What can hang from each mark:
Z: N T
V: N
N: E P R V
P: N T
T: P Q Z
R: N
X: N Q T
Q: T Z

Each row was made from one small tree. The marks that hang from a mark follow it in brackets, in alphabetical order. Every link used is in the known rows. Write each row's tree.
Known rows:
N[E P R V]: [-1.98 -3.45  1.48 -3.09 -0.99 -4.03  1.28 -2.07 -1.95  0.97  0.51  0.85
  1.95 -1.03 -0.89 -4.10 -0.02  2.01 -2.04  1.53  0.31  1.26 -0.65 -0.33
 -1.50  0.70]
Q[Z[T[P[N[V]]]]]: [ 0.53  0.72 -0.37 -2.98 -0.04 -3.79  0.92  0.67 -1.67 -0.79  0.74 -0.20
  1.92 -0.06 -1.41  0.73 -2.80  0.72 -1.40  0.76 -0.77  0.84  1.40  1.57
  0.41  2.97]
N[E P[T[Z]] V]: [-0.70 -1.08  0.59 -3.07 -0.97 -4.39  1.42 -0.85 -1.17 -0.21  1.81 -0.39
  1.64 -0.98 -1.85 -1.81 -0.18  0.53 -2.37  1.51 -0.31  0.49 -0.33 -1.47
 -1.28  2.59]
V[N[E P[T[Z]] R]]: [-0.76 -1.52  0.79 -2.53 -0.05 -4.73  1.87 -1.17 -1.90  1.48  0.73 -2.03
  1.24 -0.61 -1.90 -3.72 -1.11  0.45 -2.86  0.19  0.25  0.79  1.23 -1.56
 -1.86  2.47]
R[N[E P]]: [ 0.35 -2.13  1.34 -1.38 -0.15 -2.26  0.78 -1.09 -0.79  1.38  0.51  0.33
  1.62  0.14 -2.18 -3.40 -1.20  1.12 -1.72  0.98  1.20  2.02 -0.54 -1.14
 -3.10  0.20]
X[N[E P R V] Q T]: [-0.98 -3.37  2.21 -2.78 -1.90 -3.96  3.16 -1.83 -1.14  1.84  1.14  2.14
  1.32  0.47 -1.33 -3.84 -2.09 -1.25 -2.26  2.35 -0.53  0.06  0.56 -2.96
 -0.42  1.91]
P[N T[Q]]: [ 0.22  0.72  1.50 -2.07 -0.58 -3.51  0.73 -1.05 -0.43 -0.90  1.82 -0.96
  0.21  2.03 -2.20 -0.68 -1.29  0.00 -1.14  1.19 -0.34  1.44  0.72 -0.18
 -0.04  0.96]
P[N[V]]: [ 0.00 -0.46  1.00 -2.78 -0.60 -2.42  0.59 -1.93 -1.25 -1.08  1.78  0.21
  1.36  1.16 -1.09 -1.59 -0.85  1.25 -1.67  0.27 -0.49  2.47  0.34  2.08
 -0.77  1.53]
T[P[N[E V]] Q[Z]]: [ 0.04  0.51  0.61 -3.67 -1.12 -4.22  1.23 -1.02  1.20 -0.10 -0.29  1.80
  2.31  0.93 -0.96 -2.40 -0.99  1.11 -0.75  2.73 -0.54  1.35  1.56  1.58
  0.11  2.24]
X[N[E R] T[P Q Z]]: [ 0.34 -1.09  0.29 -3.23 -2.20 -3.36  1.87 -0.67  1.88  2.80  0.59  2.36
  1.44  1.19 -0.91 -2.70 -3.20 -0.44 -1.80  2.20  0.13 -0.21  2.43 -2.16
  1.10  3.93]
T[P Q[Z[N]]]: [ 1.07  1.39  0.61 -2.09 -0.06 -2.45 -0.05  0.20  1.83  0.86  0.16  0.83
  0.83  0.93 -3.11 -0.30 -3.47  2.18 -0.35  1.04  0.92  1.47  1.17  1.27
  1.11  2.07]
X[Q T[P Z[N[E R V]]]]: [-1.06 -1.09  0.89 -3.62 -1.56 -4.29  3.03  0.27  1.39  1.63  1.43  2.59
  1.20  0.42 -1.06 -2.29 -2.56 -0.91 -1.64  1.82 -0.43  0.32  2.50 -0.83
  1.85  4.12]
V[N[E P[T[Q Z]] R]]: [-1.24 -0.73  0.79 -2.97 -0.71 -5.00  1.95 -1.68  0.07  1.53  0.31 -1.12
  0.59  0.09 -2.11 -3.79 -1.43  0.19 -2.51  1.35 -0.41  1.00  1.52 -1.41
 -1.48  1.91]
V[N]: [ 1.69 -0.68  1.09 -0.96  0.58 -1.68  0.32 -1.46 -1.48 -0.43  1.81 -0.91
  0.81  0.97 -2.62 -2.29 -1.95  2.26 -1.66 -0.72  0.59  2.42  0.63  1.62
 -1.73  1.66]
P[N[E R V]]: [-1.69 -2.48  1.44 -3.47 -1.06 -4.24  1.50 -2.36 -2.24  0.55  0.95  1.14
  2.57  0.70  0.84 -3.94  0.30  1.05 -1.64  0.98 -0.27  1.90  0.75  1.31
 -0.89  1.71]
V[N[E P[T] R]]: [-0.92 -2.61  2.27 -1.83  0.24 -4.58  1.55 -1.24 -3.21  1.38  0.43 -1.72
  1.16 -0.37 -2.64 -4.20 -0.69  0.61 -2.29  0.35  0.56  0.80  0.61 -1.69
 -1.99  0.93]
V[N[P]]: [ 1.00 -1.02  1.17 -1.16  0.38 -1.50  0.44 -1.60 -1.28 -0.18  0.59 -2.08
  0.48  0.23 -3.69 -2.61 -2.33  2.15 -2.03 -0.47  0.72  2.27 -0.14  0.37
 -2.16  0.70]
X[N]: [ 1.64 -1.10  1.08 -1.44 -0.47 -1.35  0.06 -1.71 -1.47  0.95  2.08  0.65
  1.28  1.16 -1.82 -1.45 -2.42  1.58 -1.44 -0.12  0.64  1.63  0.05 -0.12
 -0.84  1.97]
Z[N[E] T]: [ 0.33 -1.29  1.38 -1.56 -0.06 -3.03  0.19  0.79 -2.46  0.55  1.90  0.52
  2.27  0.66 -0.67 -0.94 -1.72  0.86 -0.84 -0.26  1.05  0.45  0.05 -0.66
 -0.50  2.97]
Z[N[E R V] T[P Q]]: [-2.70 -1.18  1.56 -4.40 -1.21 -4.70  1.14  0.03 -0.07  1.72  0.10  3.48
  1.61  0.24 -1.14 -1.99 -2.19 -0.03 -1.00  2.00 -0.40  0.90  1.82  0.23
  1.18  2.27]
N[E]: [ 1.05 -2.14  1.31 -1.03 -0.37 -2.62  0.30 -0.88 -1.48 -0.06  2.15  0.38
  2.15  0.34 -0.68 -2.68 -0.14  2.61 -0.85  0.81  1.37  1.07 -0.72 -0.26
 -1.37  1.79]
P[T[Q Z[N]]]: [ 0.36  1.69  0.46 -2.52 -0.59 -3.25  0.41 -0.22  1.28  0.14  2.32 -0.24
  0.07  1.49 -2.46  0.32 -2.46  0.31 -1.30  0.49  0.07  1.34  1.09 -0.07
  0.70  2.89]
Q[T[P Z[N[V]]]]: [ 0.95  0.65  0.73 -3.02 -0.06 -2.66  0.90  0.42  0.68  0.23  1.44  1.07
  0.95  0.57 -2.87  0.25 -3.31 -0.39 -2.03  0.51 -0.02  1.53  2.00  1.04
  0.76  3.82]
R[N[P[T[Q Z]]]]: [-0.07  1.07  0.09 -2.47 -0.57 -3.28  1.10 -0.90  1.60  0.73  1.21 -0.41
 -0.58  0.64 -3.34 -0.60 -2.73 -0.27 -2.20  1.47 -0.30  1.96  0.69 -1.15
 -1.87  0.88]

Which tree is each row?
[ 1.62  0.61  0.05 -1.60 -0.27 -2.86  0.27 -0.15  1.53  0.00  0.76  0.49
  0.73  0.23 -2.51 -0.56 -2.71  2.95 -0.39  2.00  0.60  1.12  0.60  0.70
  0.38  1.57] => T[P Q[Z]]
[-0.22 -1.95  1.28 -2.23 -0.08 -3.89  1.57 -0.07 -0.77  2.09  0.44 -0.82
  1.61  0.07 -1.30 -2.38 -2.07 -0.25 -2.38  0.42  1.08  0.49  0.79 -1.51
 -0.98  3.08] => Q[T[Z[N[E P R]]]]
[-0.66 -2.89  1.63 -1.97  0.03 -3.20  1.33 -2.03 -2.16  1.57 -0.09 -1.00
  1.51 -0.28 -1.83 -5.06 -1.06  2.09 -2.16  0.24  0.87  1.61  0.32 -0.43
 -2.38  0.89] => V[N[E P R]]
[ 1.57  0.29  0.06 -1.23  0.69 -3.21  0.09  1.20 -2.24  0.17  1.87 -0.76
  1.77  0.30 -1.24  1.04 -3.33  1.80 -0.99 -0.78  0.65  0.45  0.32  1.10
 -0.15  3.37] => Q[Z[N T]]
[ 0.03 -1.78  2.01 -2.91  0.38 -5.21  1.73  0.50 -1.74  2.10 -0.02  2.09
  2.57 -0.02 -1.16 -2.15 -1.96  0.16 -1.38  1.43  0.59  0.35  2.00  1.00
  0.28  3.44] => Q[T[P] Z[N[E R V]]]
[-0.06 -1.36  0.39 -2.68 -0.87 -3.50  1.36  0.97  0.29  2.27  0.72  0.74
  1.85  0.49 -1.15 -1.98 -2.61  0.54 -1.64  0.49  1.24 -0.06  2.09 -1.09
  1.42  4.32] => X[T[P Z[N[E R]]]]
[-0.95  0.75  0.01 -3.24 -1.19 -4.67  1.45 -1.51  0.33  0.35  1.67 -0.87
  0.14  1.34 -0.62 -1.00 -1.56 -0.09 -1.88  1.10 -0.84  1.36  1.83  0.13
  0.37  2.08] => P[N[R] T[Q Z]]
[-0.07 -1.93  1.45 -2.36 -0.44 -3.11  1.12 -1.71 -1.16  0.82  1.72  2.82
  2.15  0.63 -0.55 -3.28 -0.47  0.97 -1.57  1.17  0.12  2.47  0.40  1.34
 -2.57  1.33] => R[N[E V]]
[-0.95 -2.26  1.92 -3.72 -2.12 -3.78  1.88 -1.33  0.48  2.43  0.32  4.23
  1.68  1.30 -1.57 -3.48 -2.46 -0.66 -1.70  2.99 -0.42  0.19  2.10 -0.93
  0.93  2.63] => X[N[E R V] T[P Q]]
[-2.44 -0.21  0.51 -4.96 -1.61 -4.12  1.27 -1.19  2.45  2.20  0.07  3.47
  1.56  0.32 -0.92 -2.84 -1.74  0.93 -1.41  2.05 -0.17  1.76  2.29  1.08
  1.23  3.04] => T[P Q Z[N[E R V]]]
[-0.41 -1.27  1.01 -2.54 -0.30 -2.07  0.80 -1.88 -0.47  0.60  0.69  0.85
  0.64  0.03 -2.95 -2.14 -1.87  0.96 -2.23  0.87 -0.07  3.06 -0.20  0.93
 -2.68  0.00] => R[N[P V]]
[ 0.35 -0.23  1.16 -2.00 -0.27 -3.20  0.58 -0.41  0.79  1.04 -0.32  0.09
  1.79  0.65 -2.13 -2.23 -1.91  2.02 -0.81  1.49  1.11  0.86 -0.28 -0.33
 -0.68  1.70] => T[Q[Z[N[E P]]]]
[-1.75 -0.82  1.89 -3.56 -0.53 -6.47  1.50 -0.97 -1.23  1.47  0.95  2.24
  1.98  0.62 -0.54 -2.29 -0.69  0.54 -1.19  1.84 -0.50  0.60  1.52  1.11
  0.24  2.73] => P[T[Q[Z[N[E R V]]]]]
[ 0.15  1.00  0.25 -2.54 -0.83 -2.54  0.46  0.39  0.43 -0.51  0.73 -0.07
  0.43  1.25 -2.35  0.13 -3.17  0.06 -0.72  1.37 -0.36  1.28  1.35 -0.31
  0.73  1.41] => Z[T[P[N] Q]]
[-0.92 -3.72  1.91 -3.04 -1.48 -3.61  2.02 -1.81 -2.06  2.10  0.48  1.76
  2.05  0.33 -1.36 -3.74 -1.90 -0.27 -2.71  1.58 -0.03  0.00  0.28 -1.84
 -0.79  2.34] => X[N[E P R V] T]
[ 1.96 -0.27  1.46 -1.28 -0.20 -3.34  2.13  0.35  0.46  0.33  2.72  0.53
  1.18  1.39 -0.78 -1.33 -2.20 -0.99 -1.17  1.03  0.44  0.65  1.28 -1.29
 -0.30  3.79] => X[Q[T[Z[N[E]]]]]
[-0.45 -1.19  1.50 -2.12  0.20 -5.65  1.90 -1.17 -1.50  1.44 -0.34 -1.09
  1.15 -0.05 -2.35 -3.74 -1.38  0.95 -1.83  1.60 -0.14  0.46  1.12 -0.65
 -1.78  1.18] => V[N[E P[T[Q[Z]]] R]]
[-2.39 -3.30  2.13 -3.01 -0.81 -5.31  1.54 -1.30 -3.07  0.83  1.07  0.33
  1.62 -1.15 -1.66 -3.25  0.33  0.72 -2.16  1.78 -0.06  0.47 -0.31 -1.54
 -1.15  0.85] => N[E P[T] R V]
[-1.99 -1.90  0.91 -3.89 -0.96 -4.69  1.57 -0.22 -2.51  0.76  0.36  1.28
  2.40 -0.18 -0.12 -2.37 -1.13 -0.13 -1.51  1.26 -0.58  0.83  1.68 -0.08
  0.33  2.28] => Z[T[P[N[E R V]]]]
[-1.92 -2.15  2.04 -3.39 -0.78 -5.62  1.81 -1.55 -3.39  0.38  1.48  0.49
  2.18  0.56 -0.03 -3.04  0.74 -0.26 -1.86  1.14 -0.58  0.95  1.04  0.16
 -0.55  1.81] => P[N[E R V] T]
[ 1.87 -0.59  1.12 -1.40  0.11 -3.18  1.05  0.41 -0.50  0.57  2.06  0.10
  2.08  1.30 -0.69 -1.23 -1.82 -0.11 -1.57  0.02  1.08  0.70  0.94 -0.29
 -0.65  4.31] => Q[T[Z[N[E]]]]
[-0.28 -1.01  1.35 -3.24 -1.00 -2.93  0.99 -1.00 -0.82  0.02  0.45  1.21
  2.42  0.67 -1.26 -2.76 -0.39  0.72 -1.16  1.45  0.08  1.79  0.93  0.60
 -0.11  1.90] => T[P[N[E V]]]
[-0.89 -1.16  1.37 -3.52 -0.98 -5.02  1.87  0.20  0.75  1.77 -0.35  3.09
  2.02  0.75 -1.34 -2.35 -2.52  0.54 -1.07  2.43  0.01  0.01  2.24  0.96
  1.48  3.39] => X[T[P Q[Z[N[E R V]]]]]
[ 0.12  1.00 -0.60 -3.82 -0.95 -2.36  0.83 -1.07  1.07 -0.47  1.01  0.18
  1.30  0.41 -1.60 -0.77 -1.97  0.86 -1.89  0.59 -0.41  2.38  1.58  1.59
  0.47  2.83] => T[P[N[V]] Z]
[-2.63 -1.32  0.67 -4.10 -1.78 -5.74  2.00 -1.83  0.32  0.79  1.07  0.74
  0.88 -0.65 -1.12 -2.78 -0.43  0.26 -2.38  2.76 -1.10  0.71  0.50 -1.38
 -0.62  1.74] => N[E P[T[Q Z]] R V]
[-1.42 -1.36  2.15 -2.97 -1.28 -4.51  1.18 -1.32 -0.30 -0.43  1.10  0.85
  1.03  0.02 -2.72 -2.57  0.07  0.30 -1.60  3.00 -0.56  0.79 -0.52 -1.61
 -0.98  0.56] => N[E P[T[Q]] V]
[-1.39  0.06  0.70 -3.61 -1.31 -4.58  1.85 -1.48  1.40  1.08  0.90  1.58
  0.87  0.26 -2.11 -2.23 -1.07 -1.04 -2.42  2.69 -0.99  1.76  0.92 -0.79
 -2.18  1.31] => R[N[E P[T[Q Z]] V]]
[-1.40 -0.12  1.59 -3.68 -1.03 -3.55  0.56  0.55  0.48  0.66  0.62  3.14
  1.69  0.72 -2.07 -1.19 -2.28 -0.14 -0.78  1.89 -0.24  1.01  1.41  0.00
  0.94  2.45] => Z[N[E V] T[P Q]]
[-0.71 -2.20  1.58 -2.70 -0.58 -2.88  1.17 -1.76 -0.87  1.08  0.54  1.57
  1.79 -0.08 -1.98 -3.55 -0.78  0.73 -2.07  1.48  0.23  2.44 -0.27 -0.04
 -3.00  0.30] => R[N[E P V]]
[ 0.08  0.49  0.97 -1.96 -0.45 -2.48 -0.04  0.21  0.11 -0.10  1.89  0.71
  0.38  1.47 -2.00  0.35 -3.23  0.74 -0.77  0.32  0.18  1.32  0.44  0.35
  0.45  2.00] => Z[N T[Q]]
